What can hang from each mark
J_223: J_81 J_306
J_80: J_81 J_316
J_316: J_81 J_306
J_81: J_80 J_223 J_306 J_316 J_803
J_306: J_81 J_223 J_316 J_803
J_803: J_81 J_306

Each row was made from one small tree. The marks that hang from a mark follow it in brackets, in the order of their numbers. Every link used is in the known rows. Write each row's tree.
Known rows
J_316{J_81{J_80} J_306{J_223 J_803}}: [-29   9 -10  12  10  -5 -12 -18  10   3 -27   8 -10 -26  -1 -30 -26 -31
   5  32  -9  50  12  -5  34]
J_306{J_81{J_80 J_223 J_803} J_316}: [-26 -23  19  -6   7  20 -34 -10 -14   8 -10  -1  14 -26 -13  -6 -17 -23
   8  11  -8  24  12 -20  49]
J_80{J_81{J_316{J_306} J_803}}: [-23 -11  -9  24 -15 -11   0  -3  14   5 -15  25 -10   6   7 -13   2 -12
  10  21 -30  20  -2   1  13]
J_316{J_81{J_306 J_803}}: [-25   4 -17  15  -3 -16  -5  -3   0  20 -18  23  -3  -7  -4 -19   2 -30
  21  16 -17  24   9  10  23]
J_316{J_81{J_80 J_223} J_306{J_803}}: [-31   0  -6  21   6  -5  -7  -6   8   4 -20   9  -6 -28   1 -23 -25 -34
  12  12 -13  47  10   0  29]
J_316{J_81{J_223 J_306{J_803}}}: [-10 -10 -12  20   6  -9   1  -4   4   2 -13  16  -9  -5  -3 -23  -8 -31
  23  11 -15  33   8   3  12]
J_80{J_316{J_81{J_803}}}: [-14   1  -6  31  -2 -22   3  -7 -10  19 -27  14  -4 -13   6   8 -17   8
   0   6 -15   2   6  20  12]
J_803{J_81}: [ -1  -3 -11  14   6  11   3   1  15 -14  -5   9   3  15  -8   8 -12   0
   3  -5 -18  -4  -1  -4 -10]
J_223{J_306{J_81{J_80} J_316 J_803}}: [ -4   1  11 -40  32  16 -33  -7 -12   9 -20  -2  27 -25 -24   2 -45 -10
   4  19  20   6   9 -12  46]
J_306{J_223}: [  4  -9   3  -5   0   3  -6 -20   6  -5  -3   0 -11   5   2 -19   5  -3
  -5  23   1  10   9 -10  -3]
J_80{J_81 J_316{J_306{J_223 J_803}}}: [ -1 -12 -15  41   2 -16  11 -10   9  -5 -26  17 -19  11   8   0 -24  19
  -7  24 -21  11   1   9 -14]
J_316{J_81{J_223 J_803} J_306}: [-40  -3 -11  19  -3 -18  -7  -6   4  16 -23  25 -14  -4   4 -30   1 -31
  23  21 -25  40  14   8  24]
J_316{J_81 J_306{J_803}}: [-26  16 -20  12  14 -18   0   1   1   5 -28  16  -9  -9  -4 -18 -21 -24
  18  19 -16  41   2   7  26]
J_223{J_306{J_81}}: [  0   1  -1 -32  22   3 -15  -7  -2   6 -17   4  16   0 -15   1 -29   7
  14  15  15  -1   6   6  20]
J_306{J_803}: [  6   7  -3  -7  10  -7   2   3 -14   4  -3   2  11 -11 -11   1  -8 -14
  -7  -6  12  -3   6  -5  -4]
J_316{J_81{J_80 J_223 J_803} J_306}: [-47  -3  -3  23  -8  -7 -14  -8   8  18 -19  17  -6 -24   6 -27  -8 -36
  14  16 -19  42  16   4  34]
J_81{J_223 J_306 J_316}: [-10 -28   9  30  -8  10   2  -9  21   0   0  23 -16   8  12 -44  12 -29
  29  14 -16  38 -12   3   8]
J_316{J_306}: [-20   7  -7   9   3  -2   1   2   9   4 -10  12 -10   9   3 -18  -2  -7
  11  12  -8  23  -6   7   7]
J_316{J_81{J_80}}: [-17   4  -3  13  -2   0  -9  -7   8   1 -13  -5   1 -29   2   2 -22 -10
   2   6 -12  22   6   0  32]
J_80{J_316}: [  3  -3   3  27   1  -7   9  -3  -4   7 -13   5  -5  -2   8  12 -15  24
  -7  -3  -3  -9  -6  16  -8]
J_316{J_81}: [-10   3 -10   9   3 -11  -3  -4   4  -1 -16   3  -7  -8   1  -1 -12  -6
  12  11 -18  20   4   4  22]
J_81{J_80 J_223 J_306{J_316 J_803}}: [-11 -22  16  12   4  25 -18  -3   3   5   5   6   4 -23  -6 -25  -8 -39
   6   5   2  25   5 -16  21]
J_81{J_80 J_223 J_803{J_306{J_316}}}: [-11 -22  17  12 -13  22 -26  -8   2  13   9  10  17 -26  -6  -8   1 -27
  -1  -1 -10   5  22 -25  24]
J_306{J_81{J_80 J_316} J_223 J_803}: [ -7  -9   9  -4  16  10 -16 -27  -4  -5 -21  -3   9 -32 -11 -24 -34 -25
   0  22   9  40   5 -21  35]
J_306{J_81{J_803}}: [-16   0  -5  -8   7  -6 -10  -3 -19  12 -15   7  16  -7 -15   1 -11 -10
  10   1   1   8   9  -1  20]
J_223{J_81 J_306{J_316}}: [ 15  -6  15 -40   8   6 -27 -11  -3   7 -10  -1  14  -1 -16  -3 -26  12
  25  16  26 -16   2 -10  36]
J_80{J_81{J_223 J_306} J_316}: [  5 -33  -9  57 -10  -5  14  -4  16  -6  -9  19 -18  19  13   4 -10  20
   7   6 -28   3  -3  16 -23]

Write each row's tree
[  4  -5  -2   2  11  13  -6 -18   7 -11  -8   2   7 -11 -13 -10 -20 -21
 -17  10   4   5  17 -23  -6]
J_306{J_223 J_803{J_81{J_80}}}
[-30   0  -9  -2   9  -5 -12 -16  -1   9 -25  16  -6   7  -7 -32  -6 -18
  15  31  -6  37   8  -2  20]
J_316{J_306{J_81{J_803} J_223}}
[ 12 -15  11  -2 -10   0  -7 -29   8  -6  -7   0 -10   1   2 -28  -5  -1
  16  21  10  14   0 -15  16]
J_306{J_223{J_81{J_316}}}
[  7 -28   2   7  -1  -1  -2  -8  17  -9  -7  14  -4   4   4  -7 -13  -5
   8  19 -14   7   6  -6   2]
J_80{J_81{J_223{J_306{J_803}} J_316}}
[ 12  -9  15  -7  -4   1 -10 -27  -3  -1  -8  -5   7 -27  -7 -25 -22 -18
   2  12  27  12   8 -25  21]
J_306{J_223{J_81{J_80 J_316}} J_803}
[ -6 -19  26  -5   1  17 -16 -16  13   8  -4   5  12 -34   4 -22 -21 -25
   1   9  15  15   7  -8  24]
J_81{J_80 J_223{J_306{J_803}} J_316}
[-21  -2   4  12   2  -1 -11  -8 -18  19 -19   2  20 -29  -8  12 -29   1
  -3  -5   5   5   7   6  25]
J_306{J_81{J_80{J_316} J_803}}
[-24 -14  12   0   0   9 -22 -31  -1   8 -20   4   7 -26  -4 -27 -16 -24
   3  27   0  36   9 -16  41]
J_306{J_81{J_80 J_316 J_803} J_223}
[  5  -2  -8  12   5  18 -10  -3   6  -8  -3   1  20 -12 -16  10 -31   3
  13  -5  -9  14   1 -14  23]
J_803{J_306{J_81{J_80}}}
[ -6   1   5 -29  18  12 -21  -9   1   8 -14  -2  23 -17 -13   4 -37   3
   7  11  20   0   7   2  28]
J_223{J_306{J_81{J_80}}}
[-14  -4  -5  28  12  -6   2 -17   1   3 -31  12 -15   7   5 -12 -26  18
   7  22 -10  26  -6  15   7]
J_80{J_316{J_306{J_81 J_223}}}
[-20  -7   5 -15  15   6 -27  -4 -21   9 -18   6  11  -7 -18  -2 -13 -13
  13  17 -12  18   4 -12  45]
J_306{J_81{J_803} J_316}
[  4 -20 -16  21  -8   1   2  -9  21 -13  -4  13 -17  21   2 -12   2  -1
   7  25 -22  13   3  -4 -10]
J_80{J_81{J_306{J_223}}}
[  3 -18   2  24   1  23 -10 -10  15 -12  -2   6  12 -12  -7  -6 -28  -7
  22   0 -18  30  -2 -17  28]
J_803{J_306{J_81{J_80 J_223 J_316}}}
[ 15 -27  -1  25   2 -10   6  -6   5  -1 -15  13  -4   6   6  17 -27  26
  -7   8  -9 -16  10  11 -20]
J_80{J_81{J_223{J_306{J_803}}} J_316}
[-21   5 -11  42   6 -18   7  -5   6   8 -34  17 -18  -2  11  -4 -26  14
  11  15 -23  26  -8  26  15]
J_80{J_316{J_81 J_306}}
[ -9 -22  -1  49  -2  23   4  -6  25  -7  -5  17  -1   3   2  -4 -20  -5
   5  -9 -18   7  -2   5 -12]
J_803{J_81{J_80{J_316} J_223 J_306}}
[ -8  -6  18   2 -24  -1 -13 -14  -5  18  -5   1  18 -32  -3 -11 -13 -14
  14  -8  20   0   1 -11  36]
J_223{J_81{J_80 J_316 J_803}}
[ -3 -15  10   4  16  25 -17  -1   2 -11  -5   2  10 -14 -16   0 -23 -25
  -5   1 -11   9   7 -26  17]
J_306{J_316 J_803{J_81{J_80 J_223}}}
[ -6  -6  -9  40   3 -12   5 -16   7   6 -27  16 -19   1   9 -11 -18   8
  10  21 -19  21  -2  19   8]
J_80{J_316{J_81{J_306{J_223}}}}
[  1   5   5 -21  26   2 -14  -8 -13  15 -23   1  29 -27 -17  10 -51   5
  -2   5  28  -6   9   6  21]
J_223{J_306{J_81{J_80{J_316}} J_803}}
[-21  -2  -9   2  14   1  -8 -17   7  -4 -23   9 -12  12  -4 -30 -14  -7
  17  31  -8  43  -1  -1  18]
J_316{J_306{J_81 J_223}}
[ -3  -7  -3  -7  12  -9  -9  -9   2   4 -16   9  -1 -11  -4 -10 -19 -16
  13  16  -4  15  18   2  17]
J_316{J_81{J_223{J_306{J_803}}}}
[  7  -3  -7  26   6  15  -6  -5   4  -5  -9   3  18 -12 -12  16 -38  15
  10  -7 -11  10  -2  -6  19]
J_803{J_306{J_81{J_80{J_316}}}}
[-22   4  -5  -2  18   5 -12 -16  -1   1 -23   4   2 -14 -11 -26 -29 -22
   5  23   6  41   6 -10  24]
J_316{J_306{J_81{J_80} J_223 J_803}}
[-49  12 -10  17  -5 -10 -13  -5   6  21 -25  16  -1 -27   2 -19 -13 -30
  11  17 -17  37  10   7  41]
J_316{J_81{J_80 J_803} J_306}
[ 18  -6  10   0  -1  -4  -6 -25 -12   4 -10  -8   9 -25  -8  -8 -28   0
  -8   4  32  -5  13 -16   6]
J_306{J_223{J_81{J_80{J_316}}} J_803}
[  7 -10   6 -13 -12  -8 -11 -25  -7   8  -5   2   1  -1  -7 -21   3  -6
   7  15  19  -4  17 -16   6]
J_306{J_223{J_81{J_803}}}
[-28  -3  17  10 -17   5 -14 -10   2  23  -5   9  13 -38   5 -15   0 -30
  -6   3   1  14   2  -6  34]
J_81{J_80 J_316 J_803}
[-20   1  -7  17  10   8   0   2  11  -2 -11  14   2  -3  -7 -15 -18 -24
   5   0  -7  21   3  -5   0]
J_316{J_306{J_803{J_81{J_80 J_223}}}}
[  0  -9   1  -3  14  10 -15 -11  -1   2  -9  14  -9   4 -10 -35   2 -30
   9  32  -1  26   2 -14  14]
J_81{J_306{J_223 J_316 J_803}}
[ -2  -6   2 -11  21   0 -23 -21  -7  -6 -22   3 -12 -13 -10 -23 -16 -25
   1  42 -13  34  14 -24  36]
J_306{J_223 J_316{J_81} J_803}
[-15  -3   8  21  -2  13  -4  -5  11  10  -6  13   7 -30   1 -30 -13 -38
   8   4   4  32 -12  -3  27]
J_81{J_80 J_306{J_803} J_316}
[ -9  -5  14 -35  24  22 -34 -10   0   5 -17  -3  18 -16 -16   2 -38   1
   9  23  10   8   3  -7  48]
J_223{J_306{J_81{J_80} J_316}}
